Known rows, with every way that one mark hangs from another:
[Z801 [Z828 Z663]]: [ 0.44  0.03  0.30  0.13 -0.67  0.37  0.61  0.06 -1.07 -0.05 -0.25  1.08
  0.08 -0.92  1.69 -0.33  1.56 -1.88 -0.36  0.61 -1.40 -0.93]
[Z932 [Z870 [Z858 [Z662 Z115]]]]: [-2.51 -2.66  0.32 -1.36  0.30  2.16  0.08 -0.33 -1.05  0.75  1.53 -2.27
  2.50  2.68  0.82 -2.84 -1.37  0.98 -1.54 -0.43  1.69 -0.12]
[Z828 [Z115 [Z662 [Z858 [Z870 Z932]]]] Z801]: [ 1.95 -1.49  0.39 -2.48 -1.33 -0.65 -5.10 -0.40 -1.04 -1.39  1.30 -2.48
  0.22  1.97  0.86  0.17 -0.77  2.46  1.19  0.88  0.94 -2.43]
[Z870 [Z858 Z662]]: [-1.74 -1.18  0.11 -0.62  0.29  1.71  1.05 -0.48 -0.54  0.47  1.26 -1.34
  1.55 -0.36  0.71 -1.27 -1.95  1.38 -0.91 -0.39  0.53 -0.23]
[Z828 [Z115 Z662] Z663 Z801]: [ 1.82 -0.24 -0.41 -1.41 -3.24  0.04 -5.79  0.75 -0.24 -0.41  1.25 -1.10
 -2.15  0.27  0.23  0.98  0.54 -0.31  0.36  1.15  4.21 -0.10]
[Z662 [Z115 [Z828 Z663]] Z858]: [ 0.99 -0.84 -0.98  0.15 -1.81  0.28 -2.20 -1.47  0.01 -0.22  1.32 -0.49
  0.93  1.78  1.97  0.02  1.75  0.20 -0.85  0.99  2.54 -1.55]
[Z870 [Z858 [Z662 Z115]] Z932]: [-1.10 -2.39  0.37 -1.07 -0.02  1.62  1.56 -0.53 -1.55  0.12  2.89 -3.27
  2.99  1.98  1.71 -3.11 -1.00  2.47 -1.12 -0.91  1.34 -0.93]
[Z115 [Z662 Z858] Z828]: [ 0.94 -0.76 -0.47 -0.21 -2.18  0.07 -5.24 -2.05  0.05 -0.47  1.04 -0.79
  0.54  1.47  1.76  0.65  0.70  0.97 -0.58  1.74  2.52  0.56]
[Z828 [Z115 [Z662 Z858]] Z801]: [ 2.91 -0.39 -1.30 -1.00 -2.57 -0.17 -7.63 -0.36  0.12 -0.42  0.68 -2.21
 -0.87  1.96  0.39  1.05  0.42  0.34  0.83  1.09  4.09 -2.60]
[Z662 Z115 [Z858 [Z870 Z932]]]: [ 0.81 -1.77  0.39 -1.00  0.61 -0.17  0.12 -1.65 -0.93 -0.84  1.11 -1.88
  2.16  3.09  1.55 -1.18  0.46  1.82  0.52 -0.28 -0.95 -3.04]
[Z932 [Z870 [Z858 [Z662 [Z115 [Z828 Z801]]]]]]: [-2.83 -2.63  0.27 -1.89 -0.44  0.83 -3.17  0.37 -1.56  0.42  2.80 -2.14
  2.38  1.57  1.15 -2.38 -2.84  3.09 -2.33  0.24  2.55  1.64]
[Z662 [Z115 Z828] Z858]: [ 1.06 -1.02 -1.25  0.34 -0.86 -0.05 -2.88 -2.11  0.08 -0.31  1.14 -0.98
  1.83  2.08  1.73 -0.36  0.65  1.15 -0.56  0.86  2.47 -1.38]
[Z870 Z932]: [-0.23 -0.56  0.92 -0.69  0.05 -0.30  1.72  0.99 -1.01 -0.42  0.70 -0.97
  0.69  0.60  0.36 -1.19  0.05  1.04 -0.14 -0.48 -1.65  0.00]
[Z886 Z663]: [-0.65  0.43 -0.02 -0.16 -0.33  0.41  1.25  0.51  0.05 -0.46  0.69 -0.02
  0.16 -1.07 -0.60  0.59  0.34 -0.42 -0.09  0.02  1.44 -0.60]
[Z662 [Z858 [Z870 Z932]]]: [ 0.05 -1.11  1.08 -1.27  0.98 -0.45  1.46 -0.52 -0.90 -0.92  0.18 -1.00
  1.50  1.44  0.87 -0.55 -0.30  1.73  0.60 -0.22 -3.40 -2.44]
[Z858 [Z662 Z115] Z870]: [-1.07 -1.51 -0.20 -1.00  1.57  1.04 -0.96 -3.34 -0.44 -0.01  1.68 -1.00
  1.51  0.72  1.42 -0.79 -1.72  2.28  0.28  0.14  1.81 -0.27]
[Z115 Z828]: [-0.71 -0.37  0.05 -0.16 -0.24 -0.38 -0.52 -0.56 -0.19 -0.39  0.67  0.59
  0.74 -0.95  0.60 -0.17 -0.92  1.14 -0.80  0.86  0.12  1.94]
[Z932 Z870]: [-1.62 -0.84  0.81 -0.96  0.31  0.17  0.33  1.20 -0.56  0.19 -0.64 -0.04
  0.34  1.22 -0.52 -0.92 -0.26 -0.53 -0.55  0.00 -1.23  0.87]
[Z115 [Z662 [Z858 [Z870 Z932]]] [Z828 Z663 Z801]]: [ 0.48 -1.26  1.36 -2.33 -2.28 -0.95 -4.30 -0.26 -1.51 -1.30  2.49 -1.01
 -0.14  0.95  2.17  0.71  0.04  2.87 -0.62  1.39 -0.03  0.48]
[Z115 Z662 [Z828 Z801]]: [ 0.40 -0.29  0.04 -0.88 -2.29 -0.85 -6.79 -0.42 -0.52 -0.46  2.20 -0.55
 -0.72  0.01  1.08  0.77 -0.66  2.06 -0.85  1.44  3.29  3.00]

Rows:
[ 0.73 -1.18 -0.56 -0.89 -0.11 -1.08 -4.93 -1.87 -0.42 -0.71  1.79 -0.64
  1.25  1.44  1.60  0.40 -1.10  2.75 -0.16  0.83  1.51 -1.40] | [Z662 [Z115 [Z828 Z801]] [Z858 Z870]]
[-1.83 -2.78  0.39 -1.17 -0.24  1.33  1.14 -1.11 -1.68 -0.30  3.56 -2.76
  3.62  1.11  2.30 -3.24 -1.98  3.68 -1.87  0.01  1.50  1.06] | [Z870 [Z858 [Z662 [Z115 Z828]]] Z932]
[-3.34 -1.98  0.96 -1.65  0.63  1.88  1.32  0.67 -1.05  0.64  0.60 -1.40
  1.86  0.89  0.11 -2.12 -2.15  0.94 -1.47 -0.35 -0.69  0.65] | [Z932 [Z870 [Z858 Z662]]]
[-2.04 -2.40  0.69 -1.79  1.48  0.43  0.35 -2.95 -1.66 -0.85  2.96 -1.36
  2.92  0.47  2.44 -2.08 -2.50  4.46 -0.58  0.59  0.37  1.65] | [Z858 [Z662 [Z115 Z828]] [Z870 Z932]]
[-0.02 -2.01  0.66 -1.30 -0.63 -0.23  0.67 -1.44 -1.09 -1.14  1.84 -0.93
  2.10  1.83  2.49 -0.86  0.59  1.89 -0.56  0.75 -0.81 -1.41] | [Z662 [Z115 [Z828 Z663]] [Z858 [Z870 Z932]]]
[-1.37 -2.13  0.53 -1.84 -1.69  0.77 -0.93  0.79 -2.08 -0.16  4.45 -2.53
  1.90  0.63  2.30 -2.30 -1.55  3.57 -2.26 -0.11  2.13  0.55] | [Z870 [Z858 [Z662 [Z115 [Z828 Z663 Z801]]]] Z932]
[ 2.76 -0.76 -0.83 -0.44 -2.75  1.09 -4.25 -1.55 -0.70 -0.48 -0.17 -0.74
  0.06  1.35  2.26  0.17  2.47 -2.40  0.57  1.90  2.24 -3.25] | [Z801 [Z828 [Z115 [Z662 Z858]] Z663]]
[-1.45 -1.83  0.93 -2.58  0.00 -0.21 -1.71 -0.89 -2.05 -0.74  3.85 -1.30
  1.13 -0.05  2.36 -1.20 -2.04  4.43 -0.92  0.48  1.10  1.28] | [Z858 [Z662 [Z115 [Z828 Z663 Z801]]] [Z870 Z932]]
[-1.10 -1.14 -0.65 -0.52 -0.71  1.13 -1.32 -2.17 -0.64  0.18  2.54 -0.63
  0.97  0.13  2.15 -0.88 -0.32  1.67 -1.26  0.86  3.55  1.18] | [Z858 [Z662 [Z115 [Z828 Z663]]]]
[-1.36 -2.29  0.23 -1.61 -0.74  0.46 -1.70  0.25 -2.00 -0.26  4.25 -3.10
  2.72  0.96  2.01 -2.69 -2.52  4.59 -1.93 -0.24  2.21  0.77] | [Z870 [Z858 [Z662 [Z115 [Z828 Z801]]]] Z932]
[ 0.49 -0.11  0.37 -1.05 -3.22 -0.53 -5.94  0.23 -0.59 -0.39  2.40 -0.11
 -1.59 -0.36  1.35  1.11  0.40  1.00 -1.24  1.58  3.24  2.81] | [Z115 Z662 [Z828 Z663 Z801]]
[ 0.98 -1.17 -0.55 -0.26  0.65  0.08 -1.50 -2.56  0.06 -0.37  0.45 -0.96
  1.51  2.47  1.25 -0.05  0.34  0.86  0.61  0.22  0.70 -3.16] | [Z662 Z115 [Z858 Z870]]
[-3.35 -2.87  0.64 -1.67 -0.95  2.09  0.30 -0.31 -1.33  0.40  2.29 -1.35
  2.50  1.36  1.78 -2.57 -1.21  1.16 -2.61  0.59  2.14  1.70] | [Z932 [Z870 [Z858 [Z662 [Z115 [Z828 Z663]]]]]]
[ 0.59 -1.46  1.10 -2.11 -1.25 -1.26 -5.29 -0.88 -1.42 -1.40  2.41 -1.46
  0.77  1.45  1.91  0.40 -0.96  3.68 -0.29  1.25 -0.05  0.65] | [Z115 [Z662 [Z858 [Z870 Z932]]] [Z828 Z801]]
[-0.10 -0.59  0.44 -0.65 -2.66  0.40 -2.98 -1.07 -0.26 -0.43  1.66  0.29
 -0.59 -0.25  1.60  0.56  0.98  0.16 -1.17  1.83  2.63  3.11] | [Z115 Z662 [Z828 Z663]]
[ 1.55 -0.44 -1.03 -0.35 -2.29 -0.53 -4.86 -0.19 -0.29 -0.15  2.06 -0.73
  0.01  1.68  1.69  0.62  1.17  0.99 -0.94  0.76  3.12 -1.92] | [Z662 [Z115 [Z828 Z663 Z801]] Z858]
[ 0.00 -1.86  1.22 -1.71 -0.81 -0.45 -2.45 -2.19 -1.06 -1.38  1.57 -1.24
  1.68  1.55  2.20 -0.23 -0.40  2.84 -0.26  1.43 -0.76  0.86] | [Z115 [Z662 [Z858 [Z870 Z932]]] Z828]
[ 0.72 -0.99 -0.31 -1.14 -1.03 -0.81 -3.92 -1.19 -0.48 -0.62  1.94 -0.19
  0.47  1.12  1.90  0.90 -0.10  1.86 -0.50  1.04  1.62 -1.60] | [Z662 [Z115 [Z828 Z663 Z801]] [Z858 Z870]]
[ 0.94 -0.90  0.25 -0.85 -0.64  0.24 -3.74 -2.63  0.04 -0.60  0.29 -0.81
  0.26  1.88  1.30  1.09  0.33  0.74  0.68  1.08  0.70 -1.09] | [Z115 [Z662 [Z858 Z870]]]
[-1.19 -2.03  0.70 -1.68  1.73  0.71  0.69 -2.38 -1.49 -0.46  2.38 -1.94
  2.23  1.45  1.70 -2.01 -1.60  3.37  0.18 -0.34  0.12 -0.38] | [Z858 [Z662 Z115] [Z870 Z932]]
[-1.99 -2.59  0.64 -1.36 -1.34  1.59  1.99 -0.46 -1.82 -0.19  3.76 -2.31
  2.77  0.81  2.57 -2.90 -0.95  2.66 -2.19  0.15  1.53  0.83] | [Z870 [Z858 [Z662 [Z115 [Z828 Z663]]]] Z932]
[-2.03 -1.42  1.37 -1.94  2.04  0.52  2.14 -1.26 -1.42 -0.57  1.33 -1.03
  1.53 -0.25  1.09 -1.31 -2.40  3.31  0.25 -0.29 -2.26  0.50] | [Z858 Z662 [Z870 Z932]]
[ 1.79 -0.77 -0.29 -0.60 -2.42  1.01 -3.07 -1.18 -0.87 -0.56  0.22 -0.16
 -0.24 -0.12  2.00 -0.32  1.62 -2.14  0.33  1.87  2.36 -0.72] | [Z801 [Z828 [Z115 Z662] Z663]]
[ 2.28 -0.83 -1.20 -0.53 -1.99  0.65 -5.07 -1.68  0.41 -0.48 -0.11 -1.79
  0.03  2.05  0.68  0.57  0.93 -0.47  0.91  1.33  3.46 -2.32] | [Z828 [Z115 [Z662 Z858]]]
[-0.62 -0.68 -0.74 -1.01 -1.24  0.30 -4.12 -0.88 -0.76  0.22  3.06 -0.83
  0.02 -0.07  1.88 -0.35 -0.90  2.49 -1.23  0.72  4.18  0.95] | [Z858 [Z662 [Z115 [Z828 Z663 Z801]]]]
[-1.88 -1.76  1.03 -1.30  0.30  1.44  2.93  0.57 -1.50  0.01  1.95 -2.27
  2.26  0.32  0.96 -2.44 -1.80  2.45 -1.04 -0.84 -1.13 -0.08] | [Z870 [Z858 Z662] Z932]
